Each row was made from one path, in order. Every step used is in the known rows, and no mark comes twice. Write each row's path.
(in the rows, 128 means zero)
Known rows:
tamu lisura kesa pazape sekel: [130 159 130 127 151  87 131 186  90 134 139  94 145 129 115 133 139 151
 128 125 117 124 124 140 152 150 143 123 111 154 113 124 118 179 139 101
 192  94 160 142 119 144 142 104 111 103 121  90]
sekel pazape kesa: [127 146 122 114 129 161 119 136 124 115 166 150 131 136 136 119 163 141
 126 140 138 112 123 139 114 125 109 117 144 129 119 114 124 140 137 132
 132 119 147 139 126 125 138 120 107 135 130 124]
lisura lano dalenut: [147 121 121 128 138 133 132 141 151 106 120 108 123 133 105 126 110 133
 133 155 124 148 122 125 117 123 117 135 115 117 106 129 139 129 135 120
  76 136 146 126 115 117 117 134 143 142 138 154]
lano lisura kesa: [117 151 122 132 133 115 131 116 109 151 149 115 146 128 121 122 151 126
 120 121 130 117 123 136 139 123 122 125 121 161 138 126 134 169 132 112
 129 104 118 109 125 111 143 102 123 100 121 133]
gipet dalenut retel lisura tamu: [109  68 135 147 125 121 132 134 155 200 109 124 111 110 125 127 116 105
 129 124 153 101 126 119 145 135 108 139 131 154 133 174 126 127 110 141
 110 127 154 106 170 123 136 127 135 144 121 151]
retel lisura kesa tikon: [113 109 122 128 127 125 122 124 132 140 115 122 134 114  94 132 145 117
 109 133 130 123 126 121 122 124 100 127 126 157 135 157 115 148 131 112
 122 132 127 115 138 127 139 115 115  88 123 113]
dalenut retel: [118 125 131 139 140 131 124 118 121 146 120 137 121 128 150 124 117 116
 134 134 140 134 124 134 142 132 124 135 129 104 144 131 136 121 118 133
 155 125 114 124 154 158 129  94 137 146 130 132]
laro tikon kesa: [117 128 133 128 116 129 125  97 138 125 122 152 141 133 182 139 159 137
 125 111 114 115 140 127 127 124 110 127 114  91 147 108 131 124 135 136
 160 129  77 181 126 136 120 140 125 145 136 123]
gipet dalenut lano lisura kesa pazape: [141 149 126 127 118  91 150 140 105 127 141 102 130 131 109 120 145 146
 131 109 122 114 131 140 138 143 144 111 113 137 138 124 129 161 113 123
 125  88 153  91 106  88 140 144 129 124 106 133]
retel dalenut: [140 142 130 126 128 136 121 107 133 113 121 143 138 131 135 133 124 127
 135 138 130 141 128 130 143 117 126 130 134  93 116 110 135 111 136 128
 141 129 102 141 137 135 121 129 127 152 131 123]
gisa tikon kesa lisura: [124 137 126 120 117 127 119  89 112 135  87 145 126 135 152 155 132 124
 124  93 119 140 136 119 117 114 145 132 143 101 133 111 122 114 116 146
 165 152 107 127 102 125 104 142 126 117 121 119]
dalenut lano: [127 134 127 128 121 131 130 144  94  98 132 139 129 142 143 115 138 143
 133 128 144 135 127 131 120 137 145 122 130 104 143 126 139 115 115 133
 123 125 118 131 114 121 131 135 128 141 122 128]
laro tikon kesa pazape sekel vatovi: [121 136 134 119 108  95 128 143  94 119 138 120 133 119 215 149 168 127
 140 101  94 111 154 118 159 155 138 125 115  72 136  82 128 126 144 134
 229 120  78 209 105 178 126 142 129 161 141 111]
gipet dalenut: [126 141 127 127 126 136 124 135 160 148 116 130 123 123 143 130 138 122
 126 129 141 121 132 129 127 130 112 132 127 112 131 142 146 136 122 126
 139 118 111 115 139 126 127 125 135 172 121 142]
gisa pigu: [128 150 123 130 109 128 120 151  96 123  96 119 130 112 151 117 112 118
 119 126 120 111 129 137 118 126 121 128 130 104 150 119 136 117 142 124
 144 135 114 142 131 134 129 128 123 158 129 136]
gipet dalenut retel lisura lano: [136  98 131 148 143 117 137 142 165 179 113 118 109 122  92 126 107 105
 140 154 144 126 120 116 161 136 108 140 123 139 136 156 133 114 112 134
  76 123 154 104 163 117 127 131 138 164 137 131]
pigu gisa: [121 144 128 138 143 153 124 144 161  83 111 136 138 141 120 115 141 121
 119 142 140 139 129 132 118 145 135 136 141 138 134 126 128 115 136 124
 137 133 113 107 128 137 119 108 109 146 123 122]
tamu lisura: [122 144 132 134 141 123 130 153 124 124 138 132 143 134 122 130 136 126
 122 131 138 107 121 133 124 131 124 129 129 147 126 132 137 132 122 111
 142 109 101 140 123 136 132 122 130 137 131 102]
sekel pazape kesa tikon laro: [124 128 127 102 123 154 110 122 133 116 168 160 124 114 150 124 168 130
 118 137 109 132 133 146  95 116 123 112 133 116 115 118 119 126 132 141
 116 135 129 147 129 163 138 145 119 105 140  99]
gipet dalenut lano lisura: [131 142 131 136 112 117 143 134 126 132 151 128 127 131 138 121 142 142
 134 116 134 114 130 134 130 133 142 121 127 124 141 130 147 128 109 134
 101 100 122 114 102  92 139 144 143 157 123 135]
pazape kesa lisura tamu: [110 109 117 114 130 148 111  96 103 136 125 140 124 126 158 127 119 121
 130 115 128 121 132 129 109 121 125 122 135 147 122 118 116 143 135 132
 183 139 139 120 119 121 124 137 106  72 119 142]
retel dalenut lano lisura kesa tikon: [135 122 131 124 104 124 135  64 127 114 147 137 142 127  99 124 142 140
 133 119 119 149 127 138 133 114 147 115 125 127 122 117 124 122 127 120
  98 103 118 105 101 103 135 146 130  89 132  99]
lano dalenut retel lisura kesa: [127 101 126 149 149 110 140 140 151 147 130 100 126 110 107 122 125 128
 122 139 119 141 120 125 143 127  90 139 124 175 133 150 120 148 119 131
  72 139 161 118 156 102 137  85 141 122 119 159]
lisura retel: [116 136 133 130 126 136 127 116 151 121 127 135 117 136 150 124 119 119
 118 119 145 123 125 127 111 138 133 135 131 108 131 138 133 117 131 126
 198 130 125 133 138 169 128 108 127 127 128 141]
pazape sekel vatovi: [111 143 126 125 123 123 119 164  96 135 151 113 126 118 180 130 158 112
 137 132 132 125 139 118 160 148 141 135 133 111 132 116 145 126 139 121
 184 125  91 163 115 176 141 105 134 165 137 125]
tikon kesa lisura lano dalenut: [149 126 124 126 127 123 127 104 165  97  93 117 122 136 131 136 104 123
 135 120  89 170 129 124 109 110 128 137 120 123 110 110 130 124 122 145
 106 136 142 147  88 110 103 171 147 132 134 147]
gisa tikon laro: [125 138 128 116 135 122 122 137  91 150 127 138 125 121 147 144 147 133
 119 127 133 134 133 127 127 125 151 126 129 100 130 120 133 117 123 138
 108 169  95 124 140 150 118 121 126 121 127 118]
retel lisura: [124 132 126 137 135 118 127 164 110 120 125 125 133 125 123 132 134 124
 120 135 136 107 125 118 133 134 109 131 138 136 135 139 127 127 124 128
 125 138 121 146 139 125 136 116 125 134 122 126]
gipet dalenut retel lisura kesa pazape: [135 118 130 140 143  90 141 152 134 171 107 100 117 112 101 131 125 116
 127 128 128 117 127 126 162 144 104 129 121 149 144 151 117 154 109 129
 141 115 165  97 170 117 135 106 126 135 108 135]
gipet dalenut lano lisura kesa tikon: [121 117 128 126 104 122 139  92 154 144 138 123 127 120 110 122 153 135
 123 112 128 128 131 137 119 125 132 117 115 145 137 147 136 147 114 118
  99  93 129  82 105  94 142 140 137 109 121 121]
gipet dalenut retel lisura: [124 109 134 150 137 118 134 148 159 172 119 124 115 111 127 131 119 112
 130 134 140 116 126 121 154 136 100 139 135 134 144 155 133 123 108 142
 116 127 133 118 167 123 134 108 142 173 123 136]
sekel pazape: [127 152 134 123 119 148 123 161 119 101 132 139 130 141 135 120 146 127
 125 125 144 112 124 137 104 123 123 123 146 113 123 135 134 126 127 129
 139 121 140 131 133 137 140 123 122 160 128 131]
retel lisura lano: [136 121 122 136 140 117 130 162 115 130 122 118 128 135  89 128 120 117
 130 156 144 119 118 113 142 133 119 133 127 141 129 140 127 122 129 120
  90 136 141 132 133 121 130 140 121 128 136 119]
gipet dalenut retel: [123 120 134 139 134 133 128 120 164 172 114 132 111 120 149 126 122 113
 134 133 142 130 129 133 147 132 113 138 125 106 142 147 146 126 112 136
 139 116 122 105 160 141 127 104 145 177 126 142]
kesa lisura: [127 157 129 124 129 135 117 139 105  95 102 131 125 132 157 133 107 115
 128 108 122 133 133 130 108 119 134 128 143 112 138 117 133 122 120 128
 189 141 114 126 123 130 123 123 126 122 120 134]
tamu lisura lano dalenut: [146 124 129 135 146 123 141 153 157 111 134 106 134 135  83 128 114 136
 130 152 121 130 114 129 117 126 118 133 113 158  98 133 137 129 131 108
  66 116 140 132 108 109 121 141 147 135 143 123]
kesa tikon: [117 123 127 120 117 146 116 112 137 117 108 142 125 123 134 135 127 116
 118 128 129 128 132 132 105 125 120 128 127  95 126 138 134 122 131 117
 164 127 102 126 124 164 126 121 133 118 135 113]
retel lisura lano dalenut gipet: [147 104 119 131 125 142 143 164 121 127 143 107 126 133  76 128  97 147
 134 156 121 118 126 109 136 125 115 134 118 157 122 139 124 124 147 130
   4 154 147 139 123  91 121 131 147 147 142 158]

Which path is each row?
[108 113 128 134 116 124 129 115 107 155 133 125 135 128 134 128 128 119
 123 110 139  93 125 132 124 127 136 125 125 147 121 138 133 148 133 122
 142 110 126 119 120 131 141 131 129 100 127 143]	lano lisura tamu
[113 104 130 134 105 119 138 118  88 128 145 130 133 138 139 116 133 137
 132 107 146 104 125 133 117 131 159 120 126 141 129 134 132 133 119 132
 115 109 137 119 103 112 143 153 131  98 123 140]	dalenut lano lisura tamu
[119 129 120 135 141 115 128 153 114 144 131 114 140 125 105 125 151 125
 115 136 140 119 123 121 141 129 102 129 128 170 141 147 120 157 127 118
 114 131 133 120 147 106 141 107 111 112 113 130]	retel lisura kesa
[114 124 133 119 139 113 122 126 133 151 145 129 142 112 116 128 158 119
 110 128 113 136 127 140 114 118 130 122 107 173 127 142 124 149 122 110
 112 115  95 124 136 154 139 139 127  83 130  83]	tamu lisura kesa tikon laro
[116 124 125 112 131 125 113 110 128 143 127 133 130 111 135 128 157 115
 112 128 114 155 133 139 115 118 129 122 108 131 135 138 128 147 127 122
 124 136 103 119 148 163 133 129 125  90 125 112]	lisura kesa tikon laro
[119  63 132 151 132 119 138 137 147 147 114 110 116 110 126 129 103 121
 126 127 126 117 121 121 128 130 104 141 130 159 114 159 119 127 118 144
  82 145 165 131 151 125 134 112 146 120 124 169]	lano dalenut retel lisura tamu
[137 139 129 119 113 161 126 104 110 136 144 148 140 137 124 129 114 144
 140 138 134 130 136 125 151 116 138 128 129 100 131 112 133 111 152 128
  98 140  93 142 140 129 120 124 135 166 137 134]	retel dalenut gipet
[132 130 130 127 115 131 134 143 139 121 129 136 120 134 145 118 141 141
 134 127 146 130 132 128 122 135 133 125 127 107 141 139 145 121 109 135
 108 117 121 115 119 106 130 147 135 168 118 138]	gipet dalenut lano
[145 116 130 136 143 126 132 122 149 102  95 111 106 128 121 127  65 113
 146 133 107 164 124 131 119 116 130 137 127 119 118 122 135 107 118 137
 111 148 161 110 129 121 113 119 154 131 136 155]	kesa lisura lano dalenut retel
[130 107 135 133 101 120 137  88 102 129 145 139 140 136 126 121 122 139
 142 115 137 119 126 134 136 122 163 119 131 126 114 116 129 112 125 134
  99 109 133 127 105 104 136 168 132 111 129 132]	retel dalenut lano lisura tamu
[134 139 121 128 142  93 134 170  85 121 115 101 135 126  98 132 138 128
 118 127 124 107 125 123 139 141 112 123 125 152 134 134 111 162 128 118
 156 126 153 127 142 121 136 115 107  99 107 125]	retel lisura kesa pazape
[133 133 129 134 145 123 132 155 124 131 132 123 138 144  89 124 121 125
 132 150 145 118 116 129 130 130 132 130 119 153 119 132 137 125 127 106
 105 103 122 129 119 128 126 143 128 134 144  98]	tamu lisura lano
[134 142 128 130 135 112 128 140 135 111  98 124 131 140 122 150 153 152
 124 123 114 153 138 125 147 163 172 135 133  97 111 102 105 125 142 142
 180 138 145 140  94 159 104 120 103 134 125  89]	pigu gisa tikon kesa pazape sekel
[111 117 128 122 120 138 115 124 100 125  90 132 123 130 154 129 101 109
 128  99 133 118 133 127  99 118 141 127 137 130 125 138 125 131 126 130
 184 141 134 112 128 132 124 140 120  93 118 149]	kesa lisura tamu
[119 107 130 146 144 112 134 132 162 195 124 113 122 111 108 123 139 116
 125 135 144 123 123 123 162 133  95 136 125 168 150 162 127 149 109 130
  96 121 147  94 174 105 140  98 130 146 114 144]	gipet dalenut retel lisura kesa
[118 111 125 122 133 108 119 137 119 145 131 124 132 102 118 132 156 114
 107 133 113 140 132 127 125 122 117 124 117 160 138 149 114 143 123 127
  96 149 114 130 150 145 141 135 122  83 123 105]	retel lisura kesa tikon laro
[132 133 137 122 108 161 131  84 144 142 151 150 125 141 130 124  99 139
 133 124 140 128 132 121 137 125 148 132 131  99 127 119 126  96 154 132
 144 142 105 142 146 152 117 119 136 152 139 144]	lisura retel dalenut gipet
[144 116 118 120 122 156 137 132 126 120 139 114 123 139  94 123  98 150
 139 150 124 133 128 119 126 120 130 132 109 125 120 130 138 128 151 125
  32 144 131 129 120 109 114 128 152 155 144 165]	lisura lano dalenut gipet
[120 121 120 107 135 140 108  98 128 130 159 156 123 105 157 132 157 126
 119 144 103 145 136 138 113 124 120 119 117 111 126 113 122 132 134 133
 127 141  93 150 129 166 129 134 123  88 136  99]	pazape kesa tikon laro
[124 139 129 130 127 144 124  98 159 101  79 149 131 145 123 144 135 122
 118 104 121 155 138 119 111 128 157 137 153 130 133 106 112  99 123 149
 152 156 114 105  96 117  94 138 110 121 119 109]	pigu gisa tikon kesa lisura
[126 150 117 117 139 144 114 115 107 104 134 142 126 128 160 129 125 129
 131 124 115 134 133 132 115 121 118 122 140 124 133 100 122 135 133 130
 180 138 122 134 115 121 123 118 113  97 122 126]	pazape kesa lisura
[147 129 122 117 122 154 133 138 117 104 122 112 118 138 108 127  70 138
 142 130 108 145 135 119 110 110 140 129 122 129 123 119 132 119 145 130
  70 158 138 122 112  97 109 136 150 137 139 166]	kesa lisura lano dalenut gipet
[139 129 147 137 121 123 144 107 160  97 154 148 133 146 123 117 113 144
 134 121 144 130 119 128 124 134 163 127 137 127 116 120 125  79 119 125
 141 109 126 147 115 131 128 155 133 132 136 100]	tamu lisura retel dalenut lano
[145 135 132 127 118 132 130 112 112  92 133 146 135 141 135 120 127 145
 143 137 138 150 128 131 138 124 150 123 134  90 126 107 134  96 121 134
 111 129 116 141 117 113 124 154 129 152 129 118]	retel dalenut lano
[142 149 120 109 131 157 118 134 116  99 140 141 121 145 115 119 122 128
 139 136 126 133 122 134 103 112 129 116 146 135 115 106 119 122 133 131
 131 129 180 120 113 107 125 150 106 108 136 119]	sekel pazape kesa lisura lano
[142 154 137 113 119 162 120  86 168  88 150 159 117 137 151 124 110 130
 134 112 119 137 126 135 102 110 135 119 164 115 104  96 108  94 140 143
 202 138 170 142 126 131 126 137 108 113 133 124]	sekel pazape kesa lisura retel dalenut
[137 146 130 118 132 147 119  62 165 103 140 154 119 127 158 132  98 126
 134 119 114 149 130 127 119 119 135 127 148 110 113  89 112 101 139 136
 214 145 133 143 124 140 116 128 115  97 130 125]	pazape kesa lisura retel dalenut
[130 133 143 129 117 150 140  98 151 145 165 147 138 141 111 127 100 143
 132 121 138 107 126 123 137 125 152 131 130 139 121 123 123  95 149 121
 133 119 102 147 137 144 122 128 138 147 144 116]	tamu lisura retel dalenut gipet
[131 158 123 121 143  99 122 169  82 129 123  95 133 126 136 130 139 148
 130 128 119 144 130 138 153 150 140 124 110 114 122 123 120 180 144 113
 199 115 160 137 129 150 137  96 108 107 117 122]	lisura kesa pazape sekel
[149 110 121 139 142 117 138 165 145 106 121 102 124 126  87 132 110 130
 128 158 120 131 119 114 126 129 104 137 124 147 109 138 127 123 131 125
  45 146 156 141 121 100 125 136 140 134 136 146]	retel lisura lano dalenut
